Known rows, with every step that occurs:
fifo, zapa: [ 11   6   0 -18  18 -10  10  10  -5 -12 -12  -2  -9  12  21  12  -1   0
 -20   5 -18  -5 -10  28  -9   7   2 -22  -1   3   1 -18  11 -14 -26  18
  -8   3  -7  31  -4 -10  24   9  30  -3  25  -9   8   4]
rebakug, dugas, zazir: [ -1   8  -6  -2 -20   3  17  25 -35 -11   2  -9   7 -16 -12 -39   0   9
   4 -12  20   7  -3   2   1  16   1  12 -23   9 -16   1 -11  18 -14  -7
   3 -22   4 -25   2 -10   7 -19  12  -3  10  28   1  13]
firi, zazir: [-32   3   4  15  33   3   9   8   5   5   1   5   7  13 -16  -6  13  -3
 -16  -7 -19   1  -8 -20 -28  28  -4 -29   8  -7  39   3   3  13  -5   2
  14  -1   5  19  -3  30  -5 -11 -10  -1  -8  13 -13  -7]
firi, zazir, lito: [-22   2  18  24  -4  24  14   6  23  -6   3  15 -10   2 -32   8  16 -22
 -14  -9   6  15 -22 -12 -25  23   8 -33  13  -1  22   9   8  -8  24  -4
   2  12   6   3 -20  18  -5  -8 -23  31  -9  -2 -17   9]
fesil, rebakug, kevi: [ -1  -6   0 -17  30 -27  16   8 -27  18  -3 -34  -9 -15  25  18 -30   3
 -13  -1  29 -17  19  22   9  18  -5 -12 -16  -6  21  11  -4 -15  10  -3
  -7  32  -3  -9  13  13   3  -5   5 -15   9   1 -23 -27]
kebodoz, rebakug, dugas: [  8 -15  -9 -16  10   1  15   1  -6  -5  -9  10 -15  -7   3 -12  -2  27
   3  -6  12   0   6 -21  41  -8  16  15  -7   6 -12   7  -1   2  -4 -17
   8 -12  13  18 -16  13   3 -22  19 -19   6  19   9  10]
lito, zazir, kevi, rebakug: [ -9   0   7  23   5   0 -16  -1  25  44   7   2  24 -15   3  -4  30 -33
  -7  18 -20  15  13 -10  -5 -20 -14  -3  11   0 -18  15  25 -16  18   9
  -5  -2 -23  17 -32   8   7 -15  -2   9 -18  -8  14   4]
dugas, zazir, kevi: [ -1  -8  13  12 -37   7  -5   2  -5  20  29   9  19   3 -27  -4  10 -17
 -15 -10   5  23  -9  11 -30  -6 -10 -14  -6   0 -21 -10  10   3  20  -1
  -5   1  -9 -19   2 -21  11 -17  -2  43  -8 -17 -17  27]
kevi, rebakug, kebodoz: [ 16   7  -1 -19  12  12   7   2   2   5  -8 -18 -16 -17  29   7   2   9
  -2  21   3 -26  17 -12   1 -11 -10  13  -3  -2  -4   2  -1  15  -5   1
   8  15 -29   3   5   4   1  -9 -20 -32  27  12  13 -11]
fesil, rebakug, kevi, zazir, dugas, zapa, fifo: [ 13   0 -21  -8 -17 -13   2 -28   8 -40  -6 -11  20  17  26  22 -18 -12
  13   7  -7   2  -8   6   9  17  -4  13  10  -9  -6  -1 -36  -4 -17   6
  14  20  15  13 -12 -20  16  46   5  -1 -20  -5  -5  -3]
fesil, rebakug, kevi, zazir, dugas: [  1 -17   9  21   4   1 -22   3  -1  -4 -15   2  12  10   2   4   0   4
   4  -2   2 -29   8  -1 -24  11   7  14  12   5  -5  -7   4 -19   9  -1
 -16   8  -5  -5  28   5 -12  24 -14 -26 -13  -2  -3 -24]
fifo, zapa, dugas: [  3   8 -14 -32  33 -12 -12   3  -7 -12  11   2 -18  42  -3   5 -14   1
  -1 -17  -8 -30 -15   8  19   5  19  -6 -14   0  -6 -16 -17   3 -30   2
  21   6  33  21   9 -31  13   5   6   4  15  11  16  18]
kevi, zazir, dugas: [  1 -13   8  23  -4  15 -23   5  11  -9 -14  17  19  26 -12  -1  17  -3
   5  -3 -10 -19   3 -19 -36   5  15  14  19  10 -12 -15  14  -6  -6   2
  -9  -5  -7   7  20  -3 -14  23 -11 -19 -13  -7   5 -12]
fesil, rebakug: [ -7 -17   1 -11  37 -10  22  -3   3  20   2 -10  27  11  24  15  -2  -8
 -17   3  13  -6  23  -4   0  40  -4  -1  -4 -14  -1  -1  -5 -10 -13   4
  11  21   7   9  -8  14   8  -5   5 -13   8 -14  -2 -23]
lito, zazir, kevi, rebakug, dugas, zapa, fifo: [  5   8 -25  -9 -23 -16   7 -24  12 -27   0  -9  12   2  13   7 -11 -24
  18  18 -15  37 -20 -10  38  -1  -8   3  17  -8 -15  14 -29   1  -7   8
  14   7  14  20 -45 -13  22  23  17  13 -24   0   9  20]
firi, zazir, kevi, rebakug, dugas: [-16 -15   0   5  15 -10   2   4   7  12 -14   7   2 -25   0 -19   1   4
   3  18  -3  12  -1 -29  27 -27  -7  -2   9  18 -14  22   2  -4  25  13
  -8  -3  -6  10 -31  25   0  -9  10 -15 -12  23   7   8]
fifo, zapa, dugas, zazir, kevi: [  0  -6   7   5 -25   1 -18  -5  -5   8  35   9   9  15 -28  -7  -2 -10
  -9 -17  -2   7 -19  24 -13  -4  -6 -14 -12  -2 -24 -16  -7   0  14   0
  -1   0   9 -17   9 -35  19 -12  -3  46  -4  -8  -7  38]
rebakug, kevi: [  1   8  -2 -20  12 -20  10  20 -37  11  -4 -29 -22 -11   7  13 -20   0
  -8  -5  24 -10   7  14   1  -6   5 -17 -13   7  24  12  13  -2   6  -6
 -10  18 -12  -3  16  -1  -6  -5   6  -7  10   5 -24 -14]
fesil, rebakug, kevi, zazir: [-12  -5   5  12  12   3 -25  10  -3   1  -2 -35  15 -17  24  25 -15  -6
  -4   0   6 -27  21  13 -15  30 -11   0   2 -13  18   1   4 -18  -4   5
 -20  12   2 -14  14  16  10   7  -7 -28 -24  20  -5 -16]
kevi, zazir, dugas, zapa: [  4   2   2   0 -27   2 -10  -6  14 -30  -3  25  14   8   1  20  -5   6
  15 -11  -7  14 -12  10  -7   1   1   8  24  -9  -6 -14  -3   9 -15   8
   0 -23   3  10 -12 -22 -12  30   9  -3 -10 -12 -10 -14]
fifo, zapa, dugas, rebakug, kevi: [  1  18  -2 -26  15 -24   9   5 -29  -5  -2 -21 -35  -6   5   1 -26  13
   4   1   9  -9   4  24  15 -17   0 -11 -30   7  24   6  -5   1   1  -7
  -4  10  14 -19  31 -12   0   8  11   9  17   2  -9  -9]
kebodoz, rebakug: [ 19  -9  -1  -8  12  17   5  -9  11  10   6  17   2  11  11   8  26  18
 -18 -21  -4 -16  23  -2   1   3  13  19 -14  -7  -2  -9  16   2 -20 -28
  22  -9   8  29  -5  -3   8 -30   6  -5   6  -2   1   6]
lito, zazir, dugas: [  3  -1   2  23   4  -1  -4   4  -1  15  -2  16   4  27 -31 -21  20 -20
   8   1  -7  13  -9 -16 -14  17  21   2  20  -2  -6  -4  13  -8   3 -12
  -2  -7  -8  15  10   7 -17   2 -12  -1   1 -21  14 -15]
firi, zazir, kevi: [-25 -17  16  21   1   4  -9  -9  16  24  22  17  12  11 -30   8   9 -14
 -17  -1 -18  24 -17  -9 -28  -1 -12 -40  17  -6  13   0  11  -2  33   6
  -2  12  -5   8  -7  16   4 -12 -13  34 -19 -15 -22  17]
kebodoz, rebakug, kevi, zazir, firi: [  6  -5 -14  28  -1  21 -36 -11  12  21   3  -6   6 -10  -1  15   0   4
 -13 -32   5 -29   7  24   2  -7  13  -1   2  -4  30  -3  14 -23   7   8
 -22   2   6 -20  14  20 -13 -27 -10  -2 -26  -4  -6  26]

Rows:
[ -3  -7   9   7   6   1  -9  -1  24  37   2   9  26 -10  12   5  28 -19
 -14  16 -13   2  19 -12 -12 -37 -14   1   3  16 -24  12  24 -10  15  15
  -2   5 -24  18 -26  -3   4  -8   4   5 -12  -7   3   7]  zazir, kevi, rebakug
[ -6  -5  -8 -14  17 -10  12  16  -6   6 -23  -4   0 -22  14 -18   1   7
   9  16   7   1  10 -31  34 -24   3  13   0  22 -19  22   4   1  -1  11
  -3  -7  -6  14 -29  14  -3  -4  19 -32   2  27  15  -1]  kevi, rebakug, dugas
[  8  20  -8  -9  -4   2  -7  13 -24 -15  19  -5   3  17  -8 -28  -1   5
  -5 -31   3 -23 -10  29  -8  25   6   9 -35  -1 -16 -19 -24  16 -34  -8
  19 -14  24 -17  19 -39  19 -11   5  14  15  23   9  22]  fifo, zapa, dugas, zazir
[ -8  12  10  12  -6   1  20  -3   5   6  -4  18   2  14 -25 -27  26  -7
  15  19 -16  33   6 -17 -17  -2   3   8  -4   3   2  -1  14   5  -4 -11
   2 -20   4  -9  17   5 -19  12   3  19   9 -35  14 -19]  lito, zazir, dugas, rebakug
[  8   3  -5   2 -21  11  12  13 -24  -8   5   0   4 -17  -7 -39   7  24
  -1 -21  16  -4   4   8   7  15   4  26 -30   3 -20  -3 -13  16 -14 -23
  10 -28  10 -18   0  -9  11 -31  12  -3   8  31   2  18]  kebodoz, rebakug, dugas, zazir
[-10  11   6   7   3   3 -30   8  -3 -18  -4 -28  -7 -11  12  14 -12   3
   6   3 -11 -23   9  18 -10   5  -9   0  -9  -3  19  -3   2  -8 -11   4
 -20  -4  13 -21  26  -1  10  18   0 -11 -16  22   4  -2]  fifo, zapa, dugas, rebakug, kevi, zazir
[-17  -7  13  23  16   2 -14  -5  31  34   3  12  26 -11   4  -3  29 -15
 -16  15 -24   0  10 -15 -20 -25 -20  -8   9   8  -7  13  17  -8  23  16
   1   3 -21  20 -26  15   2 -10  -5   5 -20   3  -2   4]  firi, zazir, kevi, rebakug
[  3   9   7 -12   0 -21  18   7 -27   2 -12  -8 -25  -9  -2  -7 -11  13
   4   9  16   1  11  11  -6 -22   2  -3 -20  16  19   9  10  -2  14 -11
 -12   8  -7 -19  33  -1 -17  13   7   3  15 -13 -18 -24]  zazir, dugas, rebakug, kevi
[ -4   7 -21  28   7   9 -11  -7   7  43  11  -2   6   8 -27  -7  13 -29
  -9 -24   2  15 -11   8  11  13  22 -21  12 -10  29   3  16 -17   3   9
 -12  -3   2  -8  -7  27 -18 -39  -7  21 -11 -27   9  25]  lito, zazir, firi
[ 22   4 -22  -7 -25  -4  -5 -28  10 -44  -3  -1  10  20  20  21  -8  -3
  13  -1 -14  -2  -7   8  10   4   1  22   7  -9  -7  -3 -29   1 -18  -6
  19  10  17  20 -11 -24  17  36   6   2 -21  -2  -5   6]  kebodoz, rebakug, kevi, zazir, dugas, zapa, fifo
[ -8 -14  -3  -6   6 -10   4   7   2  12 -13   4   1 -23   4 -14  -2   2
   5  19   6  12   5 -29  31 -35  -3   3   5  22 -26  22   7  -7  21  12
 -10  -2 -11   9 -30  12  -1  -6  15 -13  -6  17  10  12]  zazir, kevi, rebakug, dugas
[ 14  -5   6 -10  -1  12  -3  -5  10  13   3 -13 -13 -17  19  10  -1   5
  -5  21   2 -16  10  -9  -2 -21 -16   5   4  -3 -11   0   1   9  15   3
   1  20 -33  -2   3   2   5 -10 -25 -13  19   2   8  -1]  zazir, kevi, rebakug, kebodoz
[-11   2  -2  -5 -12 -16   6  -8  13 -15  -3  19   2 -26   8   4 -16  13
  13   3  -3  35 -16   2  37 -19 -18  -5  18  -5  -4  11 -16  11   7  15
   1 -24   4  13 -48   3  -3   5  23   2 -11  13 -12  -1]  firi, zazir, kevi, rebakug, dugas, zapa
[  6   6 -17  20 -14  16  -2   0  -7  24  10   5  18   1 -18 -18  12  -4
 -19 -38  15  -7  -2  23 -10   1  14  -3 -14   7  12  -8   5   0  -5  12
  -5  -5   3 -30  12  -1 -15 -35  -1  23   0 -15  -6  35]  dugas, zazir, firi
[  7  13  -1 -33   2   9  16  -6  -8 -14   9 -14 -34  10  -1   2 -14  19
  12  12   7 -13   5 -14   9  -5  -4  11 -17  -8   9  -7 -17  33 -12 -16
  19   8   8 -23  36  -7  -6   0 -25  -1  34   0  15  -5]  zapa, dugas, rebakug, kebodoz
[ -1   7  -9 -29 -17 -17  20   3  -8 -28  -4  11  -7 -11   4  11 -24  13
  16  -5  13  35 -19   2  40  -6  -1  -5  13  -5  -1   5 -13  17 -14   9
   5 -23  10  10 -38 -12  -6   9  31  -2   4   4 -11  -4]  rebakug, dugas, zapa
[ -5   6  -5  -6 -20 -17   4  -5   9  -7   2  12   0 -28   5   1 -17   0
  19   6  -1  46 -17   5  48 -16 -12  -2  20  -9 -13  13 -11   4   5  10
  -2 -27   1  10 -52  -2  -1   3  25   4 -10   5   0  -1]  lito, zazir, kevi, rebakug, dugas, zapa
[ -6   7  18  16 -24  23 -17   4  16 -25   3  -6 -21 -13 -13  21  -5 -16
   2  -4   8  -5 -12  17  -8   6   7 -15   1   1   6   2   3 -25  18  -1
 -20  11  16 -25   0  -6   9  14 -18  25 -14   7  -2  15]  fifo, zapa, dugas, rebakug, kevi, zazir, lito
[ 11   9   7  -6  -9  13  18  -7  -4  -8  -1  -6 -31  -1  -7 -11  -1  13
  15  23  -2   7   2 -10  -5   3  -5  10  -2  -9   6  -9  -6  20   2 -16
   4   2 -13 -21  34   9 -11   4 -26  -3  32 -17  16 -19]  lito, zazir, dugas, rebakug, kebodoz
[  4 -11   8  20  -4   5 -25   8  -2  -6 -15   4   6  11  -8   2   3   1
   7  -3  -2 -26   5  -5 -28  -1  13  11  12  11  -3  -8  13 -11   5  -3
 -18   4  -9  -2  30   0 -14  24 -14 -23 -14   1  -4 -17]  rebakug, kevi, zazir, dugas
[ 11 -14   7  23  -6  11 -27   1   4  -7 -13  11   4  10  -4   3   7  11
   4  -9  -3 -32   9  -1 -25  -1  14  22   8   7  -6 -12  11 -15   5 -13
 -14  -2  -5   2  29   1 -11  16 -14 -23 -13   1  -2 -12]  kebodoz, rebakug, kevi, zazir, dugas
[ 12  14   0 -33   5   6  13  -9  -8 -20   5 -13 -39   7   9   2 -17  23
  10  15   0 -14  -2   0  12  -4  -7   7 -17  -8   7 -14 -19  25 -15  -8
  14   8   6 -19  35 -10   3   3 -17  -2  42  -1  17  -2]  fifo, zapa, dugas, rebakug, kebodoz
[-16   5  14  13   5   3  23  -6  10  -5 -11  28   2  17 -21 -24  24  11
   6  15 -20  19   4 -22 -31  -8  -4   4  -6  13  13  -3   9  12   2  -5
   8 -15   6  -6  22  12 -22  18   1  14   7 -25  -2 -18]  firi, zazir, dugas, rebakug
[  6  10  -1   2 -21  -9   2  -6   5 -13   4  24   4   9 -12   3  -3  -6
  17  -9  -5  34 -21  11   9  10   4   1  24 -17  -2  -6  -4   7 -11  -2
   5 -26   1  15 -21 -13 -14  15  11  11  -2 -23  -5 -18]  lito, zazir, dugas, zapa
[ 10 -12   0 -22  21   3  20  -6  -5   2   4 -26 -13  -1  29  17 -21  12
  -7  13  17 -21  12  -3   6  30  -9   4  -1 -22   5  -8 -20   9  -5  -6
  11  30 -11  -9  16  15   7  -9 -24 -25  33  -1   4 -21]  fesil, rebakug, kebodoz
